Each row comes from the steps of one walk. Every step used is in the known rows, and no mark comes twice. Write the walk behind each row, first mark first.
Known rows:
Y > P: [ -4  -4  -3  -1  -3  -1  -7  -2  -7 -12   1  -7  -4  -5   4  -6 -16  -7
   1   2  -5  -5  -6   0  -7   2  -2  -1   1  -6  12   5  -7  -1   6  -9
   0  -3   3  -2   7   1  -7  -2   6   3  -7   4   4  -4   5   8   5  10]
N > P > G > Z: [  6  -3 -10   6   2   2  10 -11   4   0  11 -15  -8  -1  -6  -8   4  14
   4  -1 -11   6  -5  -4  -6   8  10   3   3   2   4  -6  -4  -5   8 -10
   2  -8   6  -2   8  11  -8  -1   0  18  -6  -4  -1 -10   1   1   2  11]
G > P: [ -7  -8 -11  -2   0   3  -6  -3  -5  -7   0  -8  -5  -8  10  -8  -9  -3
   2   1  -2   1  -5  -8   0   3 -12   3  -2   6  10  -8  -7  -5  11 -11
   4   1   6  -5   6   2 -10   0   5   2   0   9   1  -6   6   9   4  10]
P > N: [  4   6  -4   9  -4   4 -17 -14  -5   1   0  -5   2  -4   9 -12 -11   2
   2   0   5   7  -3  -4  -2   5  -3   3   5  -6   9  -9  -1   1  10 -13
  10  -6  10  -4   5  -1  -3  -6   3  -9 -13  11   5  -5 -14  14   3   6]
Z > Y > P > N: [ -6   1   3   3  -4   0 -22  -8  -7  -3  -1   5   4  -4   7  -7 -11   4
  -1   5  -2   5   0   7  -8   6  -2   1  -7 -15   7   3   2   0   3 -10
   5  -7   1  -4   3 -15   0  -9   2 -10  -9   6   3 -12   2  21   2   6]
P > G: [ -1  -4 -11   2  -5   1 -15 -12  -3   0   4  -8  -2  -4   1  -6 -11   2
   0  -2  -3   6  -7  -4  -2   7   4   2   4  -1   8 -10  -3  -4   9 -12
  11  -9  12  -3   5   1 -10  -8   2  -8 -10  -5  12   1  -8   4   2   5]
U > S: [ -2 -14  -7   7  -6   1  -6   2  -3  -3   4 -12   2  -3   9 -11 -10   7
   3  -4   0 -11  -3  -6  -5   6   3   0   9   3  11  -3  -5   4   8 -11
   4  -5  11   1   3  -3  -9 -11   3 -17  -8  14  12  -3  -7  -2   2   5]
U > S > X > N > P > G: [ -9 -12   0  -1  -4   3  -8   7  -2   8   8  -6   3   8 -11  -1  -7   1
   0  -3  -2  -9   3  -4 -10  14  11   7  -1  -6   5  16 -10   3   1  -6
   3  -7  16  -3  -1   0  -5   8   0   0 -18   2   4  -8  18 -11   0   5]
G > Z > S: [  0  -5  -9  14  -1   0  13  -1  -1   6   1  -9  -3  -5  10  -7  -2   7
   2  -3  -5  -3  -3   2  -4   2   3  -1  -1  15   8 -17   2  -1   9  -7
   1  -9   9   5   0  -1 -10   2   0  -9  -8  14  -2  -1 -11  -5   5   6]
S > X: [-12  -6   1  -2  -1   0  -8  -5  -8  -3  -4  -8   3   1   2  -8 -14  -9
  -1  -1  -2   2  -4  -3  -6   7  -3   4   4  -8  13  -1  -6   0  10 -11
   6  -7  17   3   0   3  -9   1   5 -16 -10   8  15   0  -1  -7   1   6]
Z > S > X: [-14 -10   1   5  -4  -2  -5   6  -7   4  -6   0   5   2   3  -2 -13  -5
  -3  -4  -1  -5  -3   4  -6   4   0   4  -4   1  11   1   2   0   8  -5
   5 -12  19   5  -6   1 -12   2   2 -23 -13   8   8   3   3 -17   2   2]
U > S > X: [-10 -17  -1   4  -4   0  -5   3  -7   0   1  -7   5   4   2  -8 -11  -2
   0  -4   0 -10  -1  -4  -7   9   1   3   5  -2  11   1  -8   5   5 -10
   3  -8  18   4  -1  -3 -10   0   4 -23 -14  12  17  -3  -1 -15   1   3]
N > P > G > Z > Y: [ -2  -8  -4   4   3   0   6 -10   4   4   9 -10  -3  -2  -5  -7   8  19
   3   2 -15   8  -1   4 -12  10   9   2  -5  -3   1  -5   3  -5   7 -11
   2  -7   5  -1   2   4  -8  -6  -4   5  -2  -6   3 -12   2   6   0  10]
G > P > N: [ -4   5  -7   5   0   6 -13  -8  -5   0  -1   1  -2  -7  11 -10  -8   3
   3   2   6   7  -3 -10   3   5 -10   5  -4   3   7  -6  -4  -4   9 -11
   8  -3   6  -5   6  -4  -4  -2   4   3  -6  11  -3 -11   2  15   2   9]
Y > Z > S > X: [ -6   0   3  11   0  -5  18   3  -7  10  -6  -6   2   6  -4  -2 -13  -5
  -2  -2   0  -7  -1   2  -7   1   1   0  -2  -6  13   8   0   4   6  -2
  -2 -17  17   7  -3  -3 -10   9  -1 -16 -14   9   5   0  11 -13   3   2]
P > G > Z > S > U: [  8   3 -11  15   3  -3   8  -7   1  14   8  -1  -5   2  -6  -4   6   7
   2  -5  -8  19  -2   2  -7   3  13  -5   0  24   5  -9   3  -5   4  -5
   5 -17  11   5   1   2 -11   4   1  -6 -13  -3   7  -5  -7 -10   4   0]
X > S > Z > G: [ -5  -8  -1   2   3   1  12  -5  -3  10   1 -12  -2   9   3  -4  -8  -4
  -2  -3   7  -1   0  -2  -2   0   5  -3  -1  -4   2   8  -1  -1   4  -3
   1 -15   6   1  -4   7 -10  10   1 -21  -9  10   7   0  16   5   3   5]
N > P > G > Z > Q: [  3   2 -11   1   0   4  12 -13   1  11  11 -15  -7   3  -5   0  10  17
   2   0 -10   5  -7   1  -9   0  13  -2  -6   0   2 -14  -6  -6   8  -9
   7  -5  11  -6   7   6  -9  -5   2  22  -9  -6   2 -13   0   1   3  13]
S > Z: [  3  -1   1   3   1   0   3 -13  -9  -6  -1 -16  -1  -1   7  -6  -4  -5
   2   0   4   2  -3  -5  -1   0   1  -2   8  -7  12   0  -7  -3   9 -10
   4 -10   7   2   2   2  -6   4   2 -17  -9  14  13  -4   0   8   2   9]
N > P: [ -3  -8  -1  -1  -2   1  -1  -4   0  -9   3 -13  -2  -4   3  -8  -9   0
   3   0  -8  -5  -4  -5  -8   6   2   6   4  -9  10   0   2   0   9 -12
   1  -1   8  -5   5  13  -7  -4   3  10  -2   8   1  -7   2   5   3  13]
U > S > X > N: [-10  -8  -1   0  -5   4 -12   7  -8   4   0  -7   6   6   5  -6 -12  -6
  -1  -2   6 -12   4  -2  -7   9  -2   3   5   1  11   3 -13   5   4  -7
   3  -5  15   1  -3  -9  -4   8   3 -21 -19  18  10  -3   2  -8   2   4]
Q > Z > G > P: [ -6  -8 -16  -2   3   1  18  -6  -2   1   8  -8   0  -2  11  -1  -5   9
   4   2  -9  -1  -4  -3   5   2  -9   1  -1  13   6   7 -12 -10   8  -7
   4  -2   1  -9  -1   8 -14   4   1  12  -1  -4   1 -10   9   1   6   5]
Z > G > P > N: [ -2  -3 -12   4  -2   5  -8 -13  -2   5   3   6   0  -2   6  -6 -11   7
   1   1   2   7  -3  -7   3   6  -5   5  -5   4   2   2  -5  -4   9  -9
  14  -2   3  -9   1   0  -7  -5   3   8  -8  -1  -3 -10  11  18   4   5]
U > S > Z > Y > P: [ -5 -14   5   3  -1  -4   4   2 -10  -5   3  -4   3   3   3  -2  -3   3
   2   2  -2 -15   2   4  -9   5   5  -6  -4 -12   9  21  -6   0   0  -8
  -6 -10  -1   6  -3 -15  -6   1  -1 -25  -8  12  16 -13  17   7   1   5]

Write each row's walk:
[ -1  -5   6   2   0  -2   0 -12  -8  -4  -3 -10   3  -2  10  -6  -1   1
   0   3   0   2   1   2  -5   2   0  -3   1 -10  10   2   1  -4   8 -11
   4  -8   4   3  -4  -3  -6  -4   0 -31  -8  13  16  -7   4  11  -1   7] => S > Z > Y
[  0   6   0   9   2   1  -3  -9  -5   0   1   3   1  -3   5 -10  -2  10
   1   5  -3   8   2   6  -8   5  -3  -2  -4  -7   5   0  -1  -1   4  -9
   1  -8  -4  -1   2 -14   2   0  -1  -1  -7   7  -2 -16  -3  17   2   7] => G > Z > Y > P > N
[ -2  -1  -1   9  -3  -5  -4   1  -2   3   0  -1   0  -2   6  -4  -6  -8
   0  -5  -6   8  -2   1  -8   1   7  -2   1  14  11  -3   7  -1   6  -7
   4  -9  11   3   1   4 -13  -2   5 -15 -13  10   7  -1  -4  -4   4   2] => Z > S > U
[  1   3  -9   5  -1   5   9 -14  -3   7   4 -14  -4  -1  11  -6   1   7
   1   0  -3   3  -5   1  -6  -5   0  -6  -1   8   8 -21  -8  -3  12 -10
   7  -2   8  -1   6  -3  -8  -5   5   3 -10  12   6  -7 -14   5   5  13] => G > Z > Q
[ -7  -2   2  -7  -2   2 -14  -2  -4   4   2  -6   1   6 -10   0  -9  -5
   0   1  -4   2   1  -3  -8  10   5   8  -2 -12   6   8  -8  -3   5  -6
   7  -6  15  -7  -1   5  -4  10   2   5 -15  -3  -1  -4  18  -4   0   8] => S > X > N > P > G
[ -8  -8  -5   7   4  -1  17   3   0  12   6  -4  -2   7 -14  -1   2  10
   1  -3 -12   0  -3   3 -10   9  15   6  -9   5   3   6   2  -2   5  -4
   0 -13  17   4  -5   6 -11   9  -3   7  -9  -6  -4  -6  15 -23   2   6] => N > P > G > Z > S > X
[ -3  -5  -3   1   2  -1   5  -4  -4  -6   2  -3  -2  -5   4  -9  -3   6
   1   5 -10   0  -1   8 -11   5  -2  -4  -4  -1   7   1  -3  -3   6  -8
  -2  -5  -4   1   2  -8  -5   0   1  -4  -3   6   3 -12  -2  12   3  10] => G > Z > Y > P
[  2   5  -1  -1  -3   2   5 -16 -10   2   0 -18   0   4  10   1   1  -2
   1   1   5   0  -5  -1  -5  -8   5  -7   0  -5  11  -9  -8  -5   9  -9
   7  -6  13   0   1  -1  -7  -1   5 -12 -14  14  15  -6   1   9   3  12] => S > Z > Q
[  3   8  -4   4  -6   0  13 -14  -5   7  -1 -17  -2   4   7  -2  -4   2
   0   1   1  -4  -5  -1  -7  -9   0  -8   4  -7  11  -8  -8   0  10  -9
   4  -7  11  -1   8  -2  -8  -5   4   0 -11  11   9  -7  -6   9   6  11] => Y > Z > Q
[-11 -13 -14  -1  -2   3   1  -7  -1   0   2   0  -2  -5   5  -3 -11   2
   0   0  -4  -2  -5  -3   1   5  -6   4  -4   9   5   1  -7  -7  10  -8
  11   1   4  -8   1   6 -13  -2   4   7  -3  -1   0  -6  13  13   4   7] => Z > G > P
[ -3   8   3   9  -1  -3  10   8  -6  15  -7  -6   3   7  -1  -1 -17 -12
  -3   0   6  -8   5   3  -6   1  -4   0  -2  -3  10  10  -6   4   4   0
  -3 -15  13   2  -4  -7  -4  19  -1 -16 -18  15  -2   0  14  -6   3   4] => Y > Z > S > X > N
[  2  -6  -7  12   1   5  12  -7  -6  10   6   2   2   5   5  -2  -2  14
   3  -2  11  -3   1  -8   5   6   3   0   0   3   2  16 -10  -2   3  -7
   8  -8   3  -2  -4  -9  -5   3   0  -7 -12  11   3 -17  22  15   3   3] => U > S > Z > G > P > N
[-13  -3  -4   7   0  -4  13   6  -8   5   0  -9   5   4   7  -2  -8   3
   0  -1  -6  -3  -2   6  -3   1  -5   0  -1   3  11   9  -1  -2   5  -4
  -3 -12  21   4 -10   4 -12  10  -1 -15  -9   7   8  -1  -1 -28   3   0] => Q > Z > S > X
[ -2 -14   4   8   0  -3   1  -3  -7  -1   2  -9   6   2  10  -7   3   7
   2  -1   3  -9   3   1  -6   6   3  -4   1  -5   9   6  -2   1   5 -11
  -1 -10   7   7  -5 -10  -6  -3  -2 -37  -9  17  20  -9   4   4  -2   3] => U > S > Z > Y
[ -2   2  -7   8   0   2   0   3  -5  19   1  -1  -1   6  -6   1  -5   3
  -2  -2   0   4   2   4  -4   7   3   1  -6  12   4  -3  -7  -2   4  -2
   6 -15  17   1  -7  -8  -6  16  -2 -12 -20   1  -4   0   6 -15   3   2] => P > G > Z > S > X > N
[ -6   3  -5   4   2   0   3   7  -8  15   2   3  -3   8 -12   5  -8  -1
  -2   1  -3  -2   2   8  -8   5   5  -1 -11   5   6  10 -10  -3  -2   0
   0 -14  12   2  -4 -12  -4  22   0   0 -18  -4 -11  -4  19 -10   5   4] => Y > P > G > Z > S > X > N
[  3 -14  -5   8  -3   0  14  -7  -4   5   6  -9   4   6   4  -4  -5   8
   2  -5   3 -12   0  -2  -1   4  11  -2   6   3   6  11  -9   1   4  -8
   4 -10   6   3  -4   1 -10  -3   0 -21 -15   7  17  -6  11   4   2   2] => U > S > Z > G
[-10  -7   7   1   4  -1  -2   1  -6   3  -4 -12   0   2   9  -6  -2  -6
  -1   2   8   2   3   3  -8   1   0  -5  -6 -11   4   1   6  -2   4  -7
  -5 -14   6   6  -5  -4  -6   6  -1 -36  -4  20  10  -3  10   6   0   6] => X > S > Z > Y
[  0   3 -14   0  -1   3   4 -13  -5   7   9 -10  -7   3  -5   1   2  12
   1   1  -8   5  -8   4  -8  -5  11  -9  -9   1   4 -10 -14  -7   4  -7
   4  -8   8  -3   7  -7  -7  -5   5  16 -11  -9   4 -10   1   4   6  11] => Y > P > G > Z > Q
[-10  -5   1  -1  -5   0  -8   9  -3  12   1   1   3   7 -10   5 -10  -1
  -3  -1  -5  -5   2   4  -9  10   8   8 -12  -4   5  12   1  -1   3  -2
   5 -10  18  -3  -5   1  -7  10  -1   1 -17  -3  -7  -1  24 -14   1   5] => Z > S > X > N > P > G
[ -6   1  -5   6   6   5   9  -4  -5  14   2  -2  -2   7   3  -4  -7   0
   0   0  16   9   2  -7   4   1  -2   0  -9   1  -1  13  -3  -4   3  -3
   3 -13   4  -2  -4  -2  -6  17   1  -7  -5  13  -5 -11  27  13   3   5] => X > S > Z > G > P > N
[ -4  -6   7  -2   2  -4   0  -7 -11  -9  -1  -5   1  -1   4  -1  -3  -5
   0   6  -3  -2   0   5  -9   1   1  -5  -6 -14  11  15  -3  -5   3  -8
  -3  -9  -2   3  -1  -7  -4   2   0 -17  -6   7  11 -11  16  16   0   9] => S > Z > Y > P
[ -1   4  -2  -1   4   5   6  -4  -2   8   7  -9  -3   7 -12  -3  -1   0
   1   1  -6   8   3  -2  -8  11   5   6  -1  -1   5   2 -14  -3   4  -6
   2  -7  10  -3  -1   5  -2  18   0  13 -14  -1  -4  -9  13  -6   2  10] => S > X > N > P > G > Z
[  7   8  -5   9   5  -1  10   1   5  15  10  -3  -6   4  -7   1   8   2
   2  -2  -9  13   5   2 -11   5  15   0  -5  19   2   5   1  -3   2  -2
   1 -11   7  -2   2   7  -6  13   0  13 -16   2  -9 -11  11  -5   5   6] => X > N > P > G > Z > S > U
[ -8  -9  -2  -3  -5  -4 -18  -9  -4  -4   3   2   0  -3  -3  -3  -8   4
  -1   3 -11   2  -4   8  -9   7   4  -2 -10 -10   5   4   1  -6   3  -9
   7  -8   5  -1   2  -8  -7 -10   2 -10  -5 -12   8  -6   8  12   1   5] => Z > Y > P > G
[ -3   4   9   4  -1  -3  19  10  -2  10  -5  -8   2  10  -7   3 -10  -9
  -2   0  -1 -13   5   2 -11   5   3   4  -3 -12  11  21  -3   4   3   1
  -7 -12  13   0  -2   1  -4  22  -2   4 -14  14 -11  -7  25  -7   3   8] => Y > Z > S > X > N > P
[ -9   3   1   5   3   1  16  11  -2   9  -1  -7   0   7  -3  -1  -4  -4
   0   0  -4  -7   6   3 -10   6   1   6  -7   4   7   8  -1   2   4  -1
  -3  -7  11  -1  -6   3  -4  22  -1   6 -11  14 -14  -8  16 -14   4  10] => G > Z > S > X > N > P
[ -7   8  -4  -5   0   6   7  -9  -3  18   6 -12  -3  11 -10   5   6   5
   0   2  -4   8   1   1 -12   2   9   0  -9  -1   3  -3 -13  -5   5  -4
   6  -5  16  -6  -1  -2  -4  12   3  18 -19  -2   0 -13  14  -7   3  12] => S > X > N > P > G > Z > Q
